What can hang from each mark
k998: k56
k946: k18 k504
k205: k56
k722: k56
k504: k205 k722
k18: k205
k67: k56
k56: k67 k205 k872 k998

Each row was made from one small tree. The marks that hang from a mark follow it in brackets, in the order of their numbers. Every link used is in the known rows. Write each row's tree.
Known rows
k18(k205(k56)): [-13 -32  -9   2  -4  -4   4  16   3  12  -2  12   2 -11  -1  -4  -9   5
   3  11   2]
k946(k18(k205(k56(k67 k872)))): [ 21 -32 -18   3   1  -8  11  18  17  -8   6   6  -3 -10  15   2 -14  16
  -7   8 -10]
k56(k67 k205 k872 k998): [-14  23 -10  19  -1  -7   8  15   1 -34   0   1 -12  -4  -3  -4   6  10
 -12  -3 -10]
k722(k56): [-16 -11  13 -21   1   9  12   7  -2  15  -3   9   0 -16  -6  10  -1   6
  10   5   2]
k722(k56(k67 k205 k872 k998)): [-13  16  -8   6  -5  -8   9  15   0 -33   7   2 -12  -6   0   2   5  11
  -5 -14 -11]
k67(k56(k998)): [-29  -3  18  27   0   1   6   2  -9  10  -5   8  -9 -12  -9   9   5   4
   4  -8  -6]
k205(k56(k67 k872 k998)): [-20   6 -10  11  -4 -21  12   7   7 -11   1  -2  -9  -3  -4   7 -11  13
  -2 -15 -15]
k56(k67 k872 k998): [-19  16  13   6   2  -6  11   5   3 -16  -2   0  -9  -4  -5   3   1  13
  -6  -5 -12]
k998(k56(k67 k205 k872)): [  1  11 -19   1   3   3  15  22  17 -20   8   1  -3 -14  -3   6   4  14
  -4  11 -13]
k946(k18 k504(k722(k56(k205)))): [ 10 -22   2 -10   4 -16 -19  22   0   4  -5  11 -18 -21  19   7  -5   1
   3   7   3]
k56(k998): [-30  -2  16   1   0   0   2   5 -12   7  -8   6  -8  -7 -11   1   3   4
  -1  -4   4]
k18(k205(k56(k67 k872 k998))): [-16 -11  -9  17  -8 -20   4  13   7 -18   6   3  -6   0   3  -6  -8  12
  -5 -11 -11]
k56(k872): [-15   8   1  -7   5   8  14  13  14   2  -3   7  -1 -16  -3   4  -2   7
   3  17   5]
k998(k56(k872)): [-14   0  -5 -16   3   7  13  16  19  10   8   4   1 -19  -4   9  -2  11
   6  11   6]
k998(k56(k67 k205)): [ -2  -2  -9   0   4   5  11  16   2  -8   2   2  -3 -11  -8   8   7  12
  -3  10 -16]
k946(k18 k504(k205 k722)): [  5 -27  26 -35  10 -13 -17  18   6  15 -17  14 -19 -20  16   1  -4  -2
   1  21   5]
k67(k56(k205 k872)): [ -9  12 -19  31   3   6  15  19  17 -12   0  12  -6 -23   2   6   6   4
   1  16  -4]
k18(k205(k56(k67 k872))): [ -3 -14 -13   7  -2  -9  13  16  18 -11   4   6   2  -8   4  -2  -9  13
   0   8 -14]
k504(k205 k722(k56)): [-25 -20  26 -47   3   2 -12  14   7  12 -13  16 -10 -17   2   1   8   3
  14   9   5]
k946(k18 k504): [ 13 -17  12  -8   8  -3   6  12  -4  17  -7   8  -9 -20   8  10 -12   1
  -2  17   1]
k18(k205): [-12 -22  13  -3   2  12   2  14  -1   6  -5  14   3 -12  -3  -7   4   4
   0  19   5]

Which tree is each row?
[ -5   5   2 -11   6   4  18  11  18  -3   7  -1   2 -13  -5  12  -1  17
   2   8 -13] : k998(k56(k67 k872))
[  8 -39  24  -2   7 -13 -25  20   3  13  -7  14 -11 -16  20  -4  -6   1
   0  19   6] : k946(k18(k205) k504(k722))
[-18 -21  10 -26   4 -17  -7   9  13   5 -17   8 -12  -8   1   3  -1   9
   7   8 -18] : k504(k205(k56(k67)) k722)
[-27 -25   3 -31   1 -12 -12  15  14  16 -17  14 -10 -15   1   0  -3   3
  10  11   2] : k504(k205(k56) k722)
[ -1  18 -14   9   5   2  15  17  13 -27  -3   4  -5 -10  -2   1   4  11
  -7  16 -13] : k56(k67 k205 k872)
[ 26 -16 -11 -25   4 -24  16  19  18  -7  -2   5 -14 -18  17   8 -22   5
  -5  12 -15] : k946(k18 k504(k205(k56(k67 k872))))
[-13  -5   9  -5   4  -6 -10  12   3 -10  -8   7 -11  -9   1   6  10  11
   6   3 -16] : k504(k722(k56(k67 k205)))
[-20   4  -9  -8   0  -5 -11  23  18 -10  -1  11 -10 -18   7   0   5   7
   8   8   7] : k504(k722(k56(k205 k872)))
[-22  16 -15  39  -3  -4   6  17   5 -18   3   8 -14 -16  -1   1   8   3
  -3  -3  -2] : k67(k56(k205 k872 k998))
[-29   2 -17   7  -6 -17   7  12   7   0   2   2 -10  -9  -4   4 -13   7
   1 -12   4] : k205(k56(k872 k998))
[  4 -20  22  -8  10 -14 -17  12   3  21 -13   9 -14 -17  13   9  -9   2
   3  15   2] : k946(k18 k504(k722))
[ -5   6   8 -15   4   3  21   7  12  -8   3   3   0 -12  -1  11  -2  15
   6   3 -14] : k722(k56(k67 k872))
[ -7   2 -14   2   1 -12  21   9  18  -3  -1   1  -2 -10  -2  10 -13  14
   2   5 -17] : k205(k56(k67 k872))
[-24  12   3   6  -3 -19 -13  15   6 -28   1   3 -19  -4   6  -1   8  13
   0 -15  -9] : k504(k722(k56(k67 k205 k872 k998)))
[-22  -7   1   9  -4 -18   8   0  -9   1  -5  -1 -10   0 -10   9  -7  11
  -1 -16 -18] : k205(k56(k67 k998))
[-27 -29  -5  11 -10 -13  -5  13  -8   4   0   9  -5  -5  -3  -8  -6   4
  -1  -8   5] : k18(k205(k56(k998)))
[-28   0  27 -32   0 -15 -10  11  11 -18  -4   7 -18  -6   5  -2   8  10
   5 -12  -8] : k504(k205 k722(k56(k67 k872 k998)))
[-11   8  -2  -4   3  -9  -5  17  18 -22  -2   6 -11 -11   7   4   7  14
   5   4 -12] : k504(k722(k56(k67 k205 k872)))
[ -5  -3 -11 -25   2  -9  21  14  21 -10  -5   6  -5 -13   0   3  -8  10
   0  11 -14] : k504(k205(k56(k67 k872)))
[-10   7 -19  -8  -1   6  13  22  12 -14   5   9  -4 -20   2   3   2   6
   3   8   7] : k722(k56(k205 k872))
[-33   6  -5   1  -5 -15 -19  20   7 -17   3   8 -17 -11   6  -3   7   6
   4 -13  10] : k504(k722(k56(k205 k872 k998)))
[-22  -9   2  -9   1  -2 -14  17   3   2  -8  12 -10 -15   2   2   9   5
   9   7   3] : k504(k722(k56(k205)))
[ 18 -44  -8   2  -1 -18  -1  21   0  14   1  11  -6 -18  16   1 -21  -1
  -3  13   2] : k946(k18(k205(k56)) k504)
[-39 -18  31 -39  -2  -8 -19  12  -4   4 -10  13 -17 -10   0  -4  10   2
   9 -12   8] : k504(k205 k722(k56(k998)))
[-18 -25   2  15  -8 -17   0   8  -9  -6   0   4  -6   1  -3  -5  -5  10
  -4 -11 -14] : k18(k205(k56(k67 k998)))
[-24   3  -4  39  -3  -1   3  11 -10  -8  -4   9 -14 -13  -7   3  11   1
  -3  -4  -5] : k67(k56(k205 k998))
[-27  10   6  28   0  -3  11   7   6  -1   2   7 -10 -14  -3   7   2   6
   3  -6  -4] : k67(k56(k872 k998))
[ 17 -23  15 -34   8  -2   6  18  -1   9 -11  13 -12 -23  11   2  -7  -4
  -4  22   4] : k946(k18 k504(k205))
